What can hang from each mark
remab: denab duzo kepa muluk pazap
kepa: remab
fegase: pazap
muluk: remab
febu: fite kegal
pazap: fegase
zede: remab sebi
denab: remab
kegal: febu vavog
zumut: duzo kimik
kimik: kape zumut
tosofo: fite
sebi: tosofo

Every row comes from one small tree of marks. The marks that hang from a mark follow it in brackets, in alphabetical order. Every link used is in the known rows. Which tree was each row made from?
In the rows, 128 means zero.
Known rows
remab{denab kepa muluk pazap{fegase}}: 111	149	146	54	114	109	113	110	97	125	157	111	169	134	186	119	125	152	171	109	149	126	132	130	88	149	173	118	128	119	110	199
zumut{duzo}: 121	100	98	154	130	145	115	129	126	123	76	168	122	139	121	123	104	111	126	140	100	111	155	155	142	111	104	138	111	122	152	101
kimik{kape zumut}: 170	82	104	147	110	141	138	158	122	148	111	192	100	165	99	145	110	119	111	126	112	66	162	151	166	94	131	149	114	134	137	115
denab{remab{duzo kepa muluk}}: 150	135	158	157	153	123	124	101	134	111	111	96	126	100	101	117	139	123	130	143	128	124	149	99	135	124	126	125	159	119	138	144
remab{denab duzo kepa muluk pazap{fegase}}: 131	160	164	58	136	116	100	104	119	115	149	100	161	140	173	105	140	161	167	111	171	126	125	103	85	135	174	128	151	138	89	202
sebi{tosofo}: 102	107	120	162	102	148	118	154	137	143	89	159	106	118	126	148	112	115	102	162	78	123	113	133	139	131	90	128	120	142	142	104
kimik{zumut{duzo}}: 145	91	104	125	128	148	110	141	108	142	94	178	118	150	121	141	106	88	119	135	103	97	157	144	159	103	121	150	118	136	134	127
zede{remab sebi}: 137	119	71	139	117	124	114	167	145	165	178	142	113	137	129	126	110	100	93	118	110	124	125	141	145	160	148	169	125	115	179	70
denab{remab{duzo kepa muluk pazap{fegase}}}: 142	139	156	137	151	127	118	109	123	117	116	110	140	117	104	122	126	146	141	140	108	134	144	103	101	143	140	122	132	123	115	160
remab{denab}: 114	123	122	118	123	119	143	140	135	127	140	123	118	132	152	126	139	127	120	127	144	117	138	143	142	122	119	110	138	132	127	108
kepa{remab{pazap}}: 117	122	114	146	112	119	182	134	112	130	111	164	123	126	107	151	127	120	125	145	100	161	110	153	139	125	104	99	101	122	132	94
zede{remab{duzo muluk pazap} sebi{tosofo}}: 126	123	81	120	126	152	95	171	155	166	179	127	109	144	122	118	103	116	90	109	101	129	81	113	119	177	145	186	154	133	144	112
remab{denab kepa muluk}: 122	143	149	83	116	103	123	100	112	117	150	93	148	110	182	112	144	119	157	113	181	112	141	124	138	122	155	123	166	114	145	174
denab{remab{duzo muluk pazap}}: 134	124	132	154	163	145	144	131	141	118	122	111	117	121	84	116	124	140	116	130	104	125	128	111	124	139	107	123	148	128	111	131
kepa{remab{denab duzo muluk pazap{fegase}}}: 121	155	142	100	137	115	163	129	123	123	146	117	148	123	115	127	160	140	155	118	137	154	94	125	125	140	143	102	128	143	104	127
kegal{febu}: 123	81	122	161	115	142	118	141	108	134	133	145	113	119	90	123	118	125	110	159	104	94	157	150	156	114	104	130	117	142	153	112
febu{fite kegal{vavog}}: 122	126	164	145	143	159	138	112	86	146	127	149	91	140	156	178	145	103	120	107	119	128	138	113	156	128	116	109	71	119	145	111
kepa{remab{muluk pazap{fegase}}}: 113	141	122	121	118	117	171	137	105	132	128	150	157	112	109	138	137	126	157	128	101	151	100	145	134	145	130	102	94	127	135	113
kepa{remab}: 124	128	123	158	113	110	178	131	118	128	107	154	127	107	104	147	144	105	131	150	111	151	118	148	161	118	108	98	106	125	153	78
sebi{tosofo{fite}}: 82	109	132	167	84	150	111	148	132	134	83	172	111	125	132	160	124	106	86	153	72	106	109	118	149	144	104	116	110	145	154	110
kepa{remab{duzo}}: 137	136	136	161	129	116	169	127	135	121	103	146	123	112	95	137	154	112	128	152	126	153	113	129	160	109	108	106	124	139	137	81
febu{fite}: 132	128	138	154	125	145	127	124	118	121	97	167	95	135	137	140	139	102	121	132	129	122	127	141	160	113	117	88	89	120	133	97
kegal{febu{fite} vavog}: 123	81	163	140	128	171	103	135	99	146	160	118	101	167	82	155	139	124	127	153	115	130	158	130	177	118	111	131	91	147	148	119
denab{remab{kepa pazap{fegase}}}: 132	122	140	151	128	121	126	115	111	127	106	135	128	127	111	148	109	143	127	158	82	143	163	129	95	145	129	110	101	111	125	140
denab{remab{duzo kepa muluk pazap}}: 143	129	149	145	151	132	129	104	127	111	114	106	121	119	103	121	122	137	125	139	118	131	142	105	113	131	123	125	154	117	119	158
zumut{duzo kimik}: 102	99	110	157	128	136	69	151	132	128	33	169	170	144	114	100	96	113	122	136	82	125	147	151	139	122	114	147	97	123	154	102
zede{remab{duzo muluk pazap{fegase}}}: 111	136	110	127	150	124	121	151	156	152	156	140	136	150	111	103	116	129	136	110	125	112	90	122	137	156	137	150	116	140	135	110
kepa{remab{denab muluk}}: 117	142	130	116	124	106	180	125	117	124	147	113	138	102	122	132	164	109	148	120	145	145	104	139	162	131	129	98	138	126	143	107
remab{denab duzo muluk pazap}: 119	138	131	82	154	141	137	135	144	115	157	102	130	144	144	95	137	152	131	95	166	115	102	113	118	129	129	128	173	146	83	159
muluk{remab{denab duzo kepa pazap{fegase}}}: 133	152	149	117	127	131	98	110	128	114	122	103	151	112	151	137	128	158	154	125	148	133	139	122	84	111	130	126	101	134	89	159
remab{duzo muluk}: 136	141	135	136	150	137	129	136	151	117	120	124	143	108	118	90	143	121	138	119	150	99	113	106	159	111	117	137	158	147	134	122
fegase{pazap}: 94	87	113	129	96	125	153	136	151	137	105	154	129	147	129	121	147	127	98	122	128	113	129	152	133	118	117	137	111	139	159	117

Which tree is each row?
121	116	118	151	147	140	153	135	124	124	127	120	122	117	93	126	113	133	117	128	89	125	133	130	125	149	107	116	131	115	126	127
denab{remab{muluk pazap}}
132	130	88	78	113	114	106	139	124	157	211	105	124	146	169	119	109	116	113	92	146	133	118	132	114	172	181	170	154	101	156	142
zede{remab{denab kepa muluk pazap} sebi}
121	84	102	172	122	139	76	154	138	129	30	182	156	163	94	101	91	133	120	129	83	103	157	161	140	114	121	156	92	117	158	97
zumut{duzo kimik{kape}}
136	116	130	170	157	143	144	133	144	119	106	129	100	134	82	131	117	143	99	149	92	135	141	118	116	132	98	117	134	130	106	113
denab{remab{duzo pazap}}
118	118	100	140	80	126	78	144	132	163	154	146	107	138	150	153	110	91	80	133	96	126	119	118	133	172	164	168	127	115	190	110
zede{remab{kepa} sebi{tosofo{fite}}}
132	144	155	70	137	122	116	99	125	108	145	94	136	142	172	102	134	148	145	109	186	125	121	104	103	118	150	131	182	130	94	199
remab{denab duzo kepa muluk pazap}
142	148	152	137	130	126	104	102	140	109	116	90	136	95	148	131	142	135	144	128	171	124	144	117	118	92	117	129	128	130	112	142
muluk{remab{denab duzo kepa}}
142	154	168	87	139	110	111	94	134	106	142	81	142	116	169	97	160	127	153	115	202	112	133	97	135	108	156	131	190	134	123	177
remab{denab duzo kepa muluk}
132	142	143	136	133	110	170	124	136	118	126	121	117	120	110	137	168	120	129	140	147	155	113	128	152	114	120	99	141	141	122	92
kepa{remab{denab duzo}}
170	70	93	147	119	151	119	147	117	142	90	197	98	177	94	143	99	116	115	124	103	63	173	159	159	91	132	162	112	127	140	121
kimik{kape zumut{duzo}}
143	124	144	131	122	128	114	107	127	114	90	154	120	150	147	124	107	142	120	152	138	136	143	116	103	101	121	133	137	128	107	158
remab{duzo kepa pazap}
124	141	135	113	144	102	113	114	155	139	167	97	121	139	142	102	140	110	137	109	182	111	110	111	155	134	151	149	166	126	151	132
zede{remab{denab duzo kepa muluk}}
135	142	142	125	129	135	109	105	132	109	119	100	132	112	151	136	125	149	138	124	159	133	136	122	96	99	113	129	122	128	92	157
muluk{remab{denab duzo kepa pazap}}
118	154	141	71	153	134	121	141	139	122	160	107	156	143	145	98	142	165	154	97	151	117	105	112	100	146	152	124	144	155	80	162
remab{denab duzo muluk pazap{fegase}}
131	123	77	114	120	118	115	164	148	164	202	118	107	144	146	125	123	107	94	106	132	127	124	141	137	165	160	161	141	118	164	80
zede{remab{denab} sebi}
129	132	142	134	136	123	127	113	107	124	121	118	144	114	114	132	115	140	143	138	93	133	150	122	102	152	138	116	114	110	131	158
denab{remab{kepa muluk pazap{fegase}}}
135	146	139	145	136	117	169	125	130	118	117	129	139	100	97	121	161	109	145	132	137	142	100	122	167	116	117	111	137	137	143	98
kepa{remab{duzo muluk}}
146	123	87	131	105	110	99	141	132	161	170	138	117	134	149	130	107	97	102	126	125	132	139	135	135	152	164	171	130	104	186	98
zede{remab{kepa} sebi}
112	126	120	121	115	114	183	130	114	127	135	139	118	134	123	152	141	127	126	134	123	164	110	153	133	130	116	92	118	125	117	105
kepa{remab{denab pazap}}
146	143	146	163	127	132	103	106	137	110	92	116	142	87	132	132	128	127	143	140	149	121	145	117	125	87	105	135	111	128	128	132
muluk{remab{duzo kepa}}
132	144	135	145	142	139	119	128	152	113	124	96	132	96	129	127	144	138	135	120	156	117	131	123	129	100	101	126	122	142	106	114
muluk{remab{denab duzo}}
137	128	145	154	137	119	134	106	119	119	116	105	130	97	110	127	128	117	134	142	114	124	155	118	137	133	125	119	143	106	154	141
denab{remab{kepa muluk}}
143	132	90	114	111	111	100	139	129	159	185	120	134	121	150	115	114	94	118	107	136	121	126	127	142	160	172	177	143	103	191	116
zede{remab{kepa muluk} sebi}
131	133	119	159	137	153	122	135	144	116	102	130	133	107	115	131	113	145	129	126	123	122	123	130	114	102	85	133	100	137	100	119
muluk{remab{duzo pazap}}
139	147	143	142	126	136	96	113	127	117	97	129	156	104	136	138	115	151	153	137	128	131	139	121	91	106	117	133	84	132	104	148
muluk{remab{duzo kepa pazap{fegase}}}
123	144	135	107	138	119	175	124	128	117	144	113	130	124	114	125	157	131	140	117	148	153	92	126	138	128	126	104	149	137	107	124
kepa{remab{denab duzo muluk pazap}}
110	137	126	113	115	109	172	135	111	131	137	143	136	133	123	153	144	136	141	136	112	165	112	152	120	141	132	90	97	130	114	105
kepa{remab{denab pazap{fegase}}}
121	141	138	95	143	132	121	144	143	125	140	131	133	162	143	119	135	169	131	125	135	131	124	121	89	135	139	116	123	157	71	136
remab{denab duzo pazap{fegase}}
136	132	153	95	127	119	116	102	130	110	124	119	112	161	169	124	126	153	122	136	169	140	142	115	93	107	137	124	161	131	86	174
remab{denab duzo kepa pazap}
139	130	111	115	111	123	77	141	153	160	178	105	96	144	153	135	126	110	90	130	137	141	116	109	116	159	167	177	168	127	152	119
zede{remab{denab duzo kepa} sebi{tosofo}}
126	139	130	139	108	132	105	117	110	124	102	137	160	99	146	148	104	145	156	135	113	131	145	141	92	115	117	127	67	119	119	146
muluk{remab{kepa pazap{fegase}}}
120	137	76	78	125	123	110	168	134	167	222	114	138	147	150	116	115	127	120	85	123	127	105	137	111	191	182	165	128	120	146	115
zede{remab{denab muluk pazap{fegase}} sebi}
115	130	116	129	119	120	182	133	109	128	126	146	139	112	108	136	133	117	142	127	112	151	97	146	147	133	113	105	115	121	138	111
kepa{remab{muluk pazap}}
128	139	130	132	134	126	173	129	125	120	120	139	135	118	99	125	143	123	139	128	127	151	92	127	145	124	114	111	132	135	123	113
kepa{remab{duzo muluk pazap}}
125	135	133	124	132	118	174	126	130	119	130	130	114	138	113	141	151	134	124	136	136	164	105	134	130	121	117	100	135	138	102	107
kepa{remab{denab duzo pazap}}
126	137	126	134	140	148	124	131	147	114	127	105	128	114	131	130	127	152	129	116	145	126	122	128	106	107	97	126	117	139	85	129
muluk{remab{denab duzo pazap}}
121	133	129	122	113	130	119	109	117	116	125	108	137	107	160	146	114	144	141	123	145	133	142	141	98	109	112	123	106	114	108	155
muluk{remab{denab kepa pazap}}
123	125	129	106	144	138	137	138	149	118	136	127	106	163	141	117	129	157	108	123	149	130	121	124	108	118	116	120	154	147	76	133
remab{denab duzo pazap}
152	126	156	174	146	121	125	103	137	114	96	113	109	115	99	132	133	126	115	162	117	134	163	106	129	117	117	120	146	121	133	126
denab{remab{duzo kepa}}
130	120	135	142	136	126	138	109	111	119	119	113	126	115	113	131	111	130	127	137	103	132	147	124	115	141	123	118	137	103	133	157
denab{remab{kepa muluk pazap}}
113	132	137	66	114	115	129	104	103	118	154	106	142	136	186	116	120	139	148	107	165	125	129	132	107	132	150	122	157	111	116	196
remab{denab kepa muluk pazap}
